What can hang from each mark
z_676: z_387
z_904: z_387 z_435
z_121: z_176 z_214 z_387
z_214: z_121
z_387: z_121 z_676 z_904
z_881: z_676
z_141: z_214
z_435: z_904
z_359: z_121
z_456: z_121

Every row comes from one small tree of marks. The marks that hang from a mark follow it in brackets, in the order of their numbers. Every link used is in the known rows. Which tree was each row made from?
Known rows
z_387[z_121[z_176 z_214] z_904]: [-20.1 -20.4 -15.1  -7.4  40.9 -10.9 -15.8   0.3  29.2  15.5 -38.2   9.8
  32.3 -10.6 -23.0  -2.6   3.1  13.1  24.0  15.5 -24.0]
z_676[z_387[z_121[z_176]]]: [ 12.7  18.6  10.3  -3.1   5.0 -22.2  23.2   3.3   5.8 -12.0 -15.5  18.6
  29.7  19.2 -35.6  -6.8   9.4 -15.6 -19.0 -10.3  -7.3]
z_456[z_121[z_387]]: [ -0.5 -17.5  -7.1  12.1  14.0 -16.5   7.0   6.2   9.8   8.4 -27.8  31.9
  30.0  -0.5 -14.5 -24.5   3.3 -23.9  12.7 -13.8 -17.6]
z_676[z_387[z_121 z_904]]: [ -3.5   9.7  -8.7 -15.5  18.6  -9.7   7.6  -4.6  13.8  -2.4 -23.8   8.4
  31.4   7.3 -30.0   6.5  22.3  -6.1 -18.3  -7.0 -32.2]
z_435[z_904[z_387[z_121]]]: [ 30.7 -14.3 -18.7   5.0  11.9  -0.5  11.2  24.5   0.7 -29.3 -26.7 -10.7
  17.5 -11.4 -19.3 -29.3  -5.2  -9.6  14.1 -12.4 -26.7]
z_456[z_121[z_176 z_214 z_387]]: [  3.8 -18.5   9.8  26.1  16.7 -21.2   7.6  16.5  24.2  19.3 -29.3  45.3
  33.9  -5.7 -14.9 -38.2 -11.9 -19.4  24.2   4.2  -8.5]
z_214[z_121[z_176 z_387]]: [ 24.2 -24.9  14.0   7.3  12.0   4.4   4.3 -14.4  -6.7 -33.6 -15.1   1.2
  42.8  29.5 -18.8  -8.0 -16.1 -24.3  26.6 -12.3  16.3]
z_214[z_121[z_176 z_387[z_676 z_904]]]: [ 20.3 -22.8   9.6 -14.8   9.5  -0.5  -7.8 -14.1  -4.6 -28.0 -18.8  -2.5
  38.5  10.7   2.9   0.3  -4.4 -14.7  21.0  -1.9  12.4]
z_676[z_387[z_121[z_214] z_904[z_435]]]: [ -1.6  -3.2  -5.8   2.4   6.8  -2.6  13.3   6.3  23.7  13.5 -41.5  11.0
  28.8  -6.2 -35.0   0.6  12.3   8.5  -5.9  -7.8 -38.5]
z_121[z_387[z_676 z_904]]: [  5.6 -14.1 -21.6 -18.1   9.2   7.0   3.1 -15.3  19.8  -5.4 -32.1   7.0
  15.2 -21.3   3.4   8.4  21.9  -4.0  26.1 -12.7 -28.5]
z_904[z_387[z_676] z_435]: [ 25.7  -5.7   4.3  24.8 -59.2 -17.3  24.1  41.9  -3.8   9.3 -65.0 -15.8
   1.8 -37.8  11.6 -16.4  -2.6  20.6  28.8 -31.6  -7.8]
z_881[z_676]: [-15.1  13.8  -4.2 -24.2 -11.1 -28.0  16.2 -10.2  10.6 -22.1 -18.2  12.7
  -3.1  -6.2   4.5  -2.8 -15.6  -5.3 -11.3 -22.6  -5.6]
z_904[z_387[z_121[z_176] z_676] z_435]: [ 25.8 -12.5   3.0  21.7 -44.5 -27.7  14.9  36.9  -7.1   3.7 -74.3 -15.4
   9.3 -35.4  -1.6 -19.3  -1.6  18.9  38.8 -25.5   0.8]
z_121[z_176 z_387[z_904[z_435]]]: [  5.0 -11.0   7.9  13.4  12.3  -4.2  15.8   7.5   7.7  -8.0 -37.0  -0.3
  46.0 -10.2  -3.2 -15.0   4.9  -4.4  31.5 -24.3 -11.4]
z_141[z_214[z_121[z_176]]]: [ 15.2 -10.3  17.7  23.4 -17.6  -7.5   8.4  -4.3  11.6 -12.1   3.9   1.2
  31.8   6.3  -0.9  -8.4 -18.2 -23.3  -3.8 -14.3   3.3]
z_141[z_214[z_121[z_387[z_904]]]]: [ 12.7 -26.2  -3.8  22.4  -4.4  13.7   0.7 -22.3  22.5 -13.4 -11.2  -2.7
  32.2  -0.2  -9.6   3.6  -5.3 -24.2  14.6 -21.3 -23.2]
z_676[z_387[z_121 z_904[z_435]]]: [ -0.8   4.1  -6.1  -7.1   6.0  -9.0  14.9   6.3   8.7   2.2 -37.0   2.4
  32.3  -1.6 -29.0   3.2  19.1   3.1 -14.9 -16.8 -32.5]
z_387[z_121 z_676 z_904[z_435]]: [ -8.7 -21.8 -26.7 -37.3  -2.5 -15.8 -10.1   8.3   5.4  17.3 -55.2  -7.6
  10.3 -43.4   7.4  11.4  24.4  30.6  11.3  -3.1 -24.8]
z_141[z_214[z_121[z_176 z_387[z_904]]]]: [ 14.3 -20.6   9.0  24.4  -5.2   3.3   1.6 -15.9  18.0 -17.0  -6.7  -1.5
  39.2   0.6  -3.2  -4.0  -9.6 -25.8  12.2 -17.7  -9.5]
z_435[z_904[z_387]]: [ 32.5  -5.1  -9.4   7.9   1.4  -1.1  18.4  32.6  -0.8 -28.2 -16.6 -10.7
  17.3 -10.9  -4.7 -32.9  -9.2 -10.2   4.9 -13.7 -22.8]
z_676[z_387[z_121[z_214]]]: [ 10.2   5.2  -3.2   5.1   6.8  -6.1  20.4  -2.8  24.1   1.8 -23.2  25.9
  17.9  12.5 -48.2  -2.3   4.8  -8.1  -7.6  -3.7 -26.1]
z_141[z_214[z_121[z_176 z_387[z_676]]]]: [ 24.8 -16.5  12.3  20.6 -19.0  -2.2   7.2 -14.3  15.6 -18.4  -4.6   4.2
  28.5  -3.0   1.3  -5.8 -11.9 -26.4  10.0 -17.4  -0.1]
z_904[z_435]: [  3.2 -10.4   5.6  19.3 -26.2  -6.6  32.3  31.0  -4.0  11.7 -35.4  -1.9
  17.4 -11.2 -10.4 -13.3  -8.0  14.3   7.1 -31.6 -11.1]
z_359[z_121[z_176 z_387[z_904[z_435]]]]: [ 12.2  -3.6   5.0  16.8 -21.7  13.7   1.7  -4.6  -5.5 -16.2 -34.0  14.7
  43.3  25.3 -12.5  13.4 -10.9  -9.2  16.4  -6.7 -20.6]

Which tree is each row?
[ 37.9  -7.3  -9.4  -8.6   0.2 -13.5   9.7  30.6  -2.3 -30.1 -24.4  -7.7
  13.0 -22.0  -1.1 -32.2  -3.3  -6.1   9.0  -3.9 -12.5] => z_435[z_904[z_387[z_121[z_176] z_676]]]
[ 37.4  -2.4  -9.0  -5.8  -9.6  -6.8  16.3  33.6  -0.4 -26.5 -16.8  -7.8
   6.7 -23.8   8.5 -30.1  -3.8  -5.6   1.9  -7.1 -18.0] => z_435[z_904[z_387[z_676]]]
[ 12.2   4.9  15.1  22.8 -28.0   5.8   4.2   6.3   8.6  -0.6 -16.1  35.5
  25.8  32.2 -19.0   6.6 -31.7  -3.5   3.1  18.4 -10.2] => z_359[z_121[z_176 z_214]]
[  8.4 -34.1 -19.1   9.5  -0.6  20.7   8.1  -1.7  43.7  21.7 -53.5  17.2
   7.5 -40.9  -8.5  -0.5   4.4  16.6  49.7  -3.2 -42.7] => z_121[z_214 z_387[z_676 z_904[z_435]]]
[  8.1 -20.2 -18.0  -8.3  -3.6   7.9  10.3  -4.0  15.8   0.1 -44.6   1.1
  17.4 -30.4   3.6   4.2  19.7   6.0  31.0 -22.5 -30.5] => z_121[z_387[z_676 z_904[z_435]]]
[ 22.3  -3.6 -10.7   3.7 -31.7  20.3   3.1 -19.5  -0.5 -19.5 -27.3  25.9
  15.6  25.3 -17.8  24.5  -6.2 -13.4  13.8  -2.8 -24.7] => z_359[z_121[z_387[z_676]]]
[ 14.7 -25.5   9.8  -0.6  21.2   6.0  -5.2 -16.0  -3.3 -30.1 -18.6  -5.3
  48.8  22.3 -10.3  -2.4  -9.1 -18.2  25.5  -8.5   7.7] => z_214[z_121[z_176 z_387[z_904]]]
[ 13.4 -39.1  -5.5   4.4  11.9  21.2  -2.1 -16.5  -1.4 -21.2 -33.2 -11.3
  39.9  14.5 -18.3   4.6  -5.4 -10.2  31.5 -18.6 -10.2] => z_214[z_121[z_387[z_904[z_435]]]]
[ 16.1 -17.4   9.9  34.1  14.8   5.9  20.7   0.4  37.8   1.4 -28.3  31.7
  25.5  -1.8 -28.4 -22.7 -17.5 -10.2  49.0  -3.2 -10.8] => z_121[z_176 z_214 z_387]
[-13.1  23.2   3.5 -26.3 -17.3 -28.9  19.8  -4.5  10.3 -18.3 -27.8   8.1
  10.7 -12.3   5.6   0.2  -3.7  -0.3 -29.7 -26.5 -18.4] => z_881[z_676[z_387[z_904[z_435]]]]
[-12.1 -13.0 -32.2 -49.5  15.9 -17.4 -19.9  -7.6  13.7   8.1 -36.3   1.4
   8.0 -30.5   5.8  15.9  28.0  17.7   6.0  10.5 -24.0] => z_387[z_121 z_676 z_904]
[ 10.6 -14.4   3.3   2.4  12.1  -0.7   3.6  -0.6  40.9   9.1 -33.5  25.8
  19.5 -29.1   2.5 -11.8  -0.1   3.3  41.4  12.6 -15.8] => z_121[z_176 z_214 z_387[z_676 z_904]]
[ 29.7 -21.6  13.9  -6.1   0.8  -1.6   2.7 -13.4  -7.1 -31.9 -15.5   3.4
  32.9  17.9  -4.4  -4.4 -11.5 -20.4  23.0  -6.1  21.5] => z_214[z_121[z_176 z_387[z_676]]]
[ -5.0  20.4   4.5 -20.6  -6.7 -33.6  18.2 -13.8  19.5 -22.5 -24.8  23.5
   5.3  -1.5 -16.3  -5.8 -13.4  -9.5 -17.8 -14.3  -7.4] => z_881[z_676[z_387[z_121[z_176 z_214]]]]
[ 12.2  -7.2   8.2  -6.9  -4.0 -12.3  12.8   8.8   6.5  -6.9 -37.1   3.0
  31.3 -27.3  16.3 -11.5  11.6   1.7  26.0 -16.5  -4.2] => z_121[z_176 z_387[z_676 z_904[z_435]]]
[ -1.3   9.7   3.6  -5.2  19.5 -12.9   8.1   2.0  24.1   4.1 -25.3  17.8
  34.0   3.9 -30.9  -2.1  11.6  -2.7 -11.7   5.0 -25.3] => z_676[z_387[z_121[z_176 z_214] z_904]]
[-19.8 -27.7 -27.6  -9.2  21.6  -4.4  -5.7   5.6   7.2  13.2 -55.0 -12.3
  30.6 -18.6 -20.8   5.9  15.1  21.7  19.7 -14.4 -34.6] => z_387[z_121 z_904[z_435]]
[ 10.6  -0.1   4.2 -16.0   8.8 -12.6   5.3  -1.7  12.8 -12.0 -24.6   9.7
  29.2 -17.9  15.6  -7.3  14.2  -8.4  22.3  -6.6  -3.2] => z_121[z_176 z_387[z_676 z_904]]
[ 20.3  -7.8   6.1  32.2 -18.5  21.0   4.9  -9.8  15.1  -9.3 -28.2  36.5
  28.9  31.4 -31.0   7.3 -26.6 -13.2  28.1   8.2 -20.4] => z_359[z_121[z_176 z_214 z_387]]
[ -6.0  -3.5  -5.9 -32.1 -23.4 -15.9   3.6  23.8   4.2  19.3 -34.7  -6.6
   9.3 -44.2  34.3   5.1  18.2  29.4  -6.2  -5.2 -18.3] => z_387[z_676 z_904[z_435]]
[  9.8  -0.6  -4.4 -31.7  -3.0 -35.6   1.7   3.4   2.2  -4.3 -24.2  15.9
   5.1 -13.9  -2.8  -3.5   8.7   3.3   5.5   6.1  12.1] => z_387[z_121[z_176] z_676]
[ 18.8 -36.3  -6.1 -10.0   1.5  15.2  -4.3 -15.4  -2.0 -19.7 -33.2  -9.0
  29.8   2.7  -4.7   7.7  -0.9  -5.3  26.7 -12.9  -5.6] => z_214[z_121[z_387[z_676 z_904[z_435]]]]
[  1.7  10.5   7.6  -5.9   5.5 -18.5  15.7  12.4   5.1   0.1 -33.7   3.7
  40.5  -0.3 -23.0  -4.2  15.5   1.7 -16.9 -14.2 -20.0] => z_676[z_387[z_121[z_176] z_904[z_435]]]
[  0.3 -24.5 -17.9  10.8  13.2  17.0  12.4  -5.3  15.9  -1.9 -44.2  -3.2
  30.7 -12.5 -15.2   0.2  12.2  -0.5  36.5 -30.4 -37.0] => z_121[z_387[z_904[z_435]]]
[ -8.3  -3.0 -14.3 -48.4  15.8 -32.1 -18.2   1.2   8.1   4.1 -31.1   3.9
  17.9 -28.1  13.9   6.0  23.7  14.1   3.0  15.0  -6.1] => z_387[z_121[z_176] z_676 z_904]
[ 11.1   0.9   2.2  10.9 -12.3  12.9  -2.6 -11.6  -1.3 -20.9 -25.6  19.1
  41.4  31.7 -14.0  15.3  -8.5 -14.9  13.7  -0.4 -20.2] => z_359[z_121[z_176 z_387[z_904]]]
[ 17.0 -16.5   2.5  41.9 -27.7 -18.6  17.2  35.5  -5.6   1.4 -74.9 -18.2
  23.5 -18.5 -20.6 -23.7  -7.9  13.2  44.3 -34.9  -5.9] => z_904[z_387[z_121[z_176]] z_435]
[ 26.2 -30.6  -4.1  -7.9   1.1  12.6   0.4 -22.5  -1.0 -28.1 -21.3   2.0
  22.4  15.3 -13.9   5.1  -6.3 -17.6  25.8 -10.5   2.8] => z_214[z_121[z_387[z_676]]]
[-14.4  14.7  -5.7 -29.4  -7.3 -28.6  13.1 -12.1  11.8 -19.6 -37.1   6.5
  11.4 -12.5  -7.6   2.9  -0.4  -0.2 -20.9 -25.4 -21.1] => z_881[z_676[z_387[z_121 z_904[z_435]]]]
[ 36.3 -12.2 -19.0  -8.3   0.6  -6.5   9.5  25.4   0.2 -27.5 -26.9  -9.4
   7.8 -22.8  -5.2 -27.2  -0.7  -4.9   9.7  -6.1 -21.8] => z_435[z_904[z_387[z_121 z_676]]]
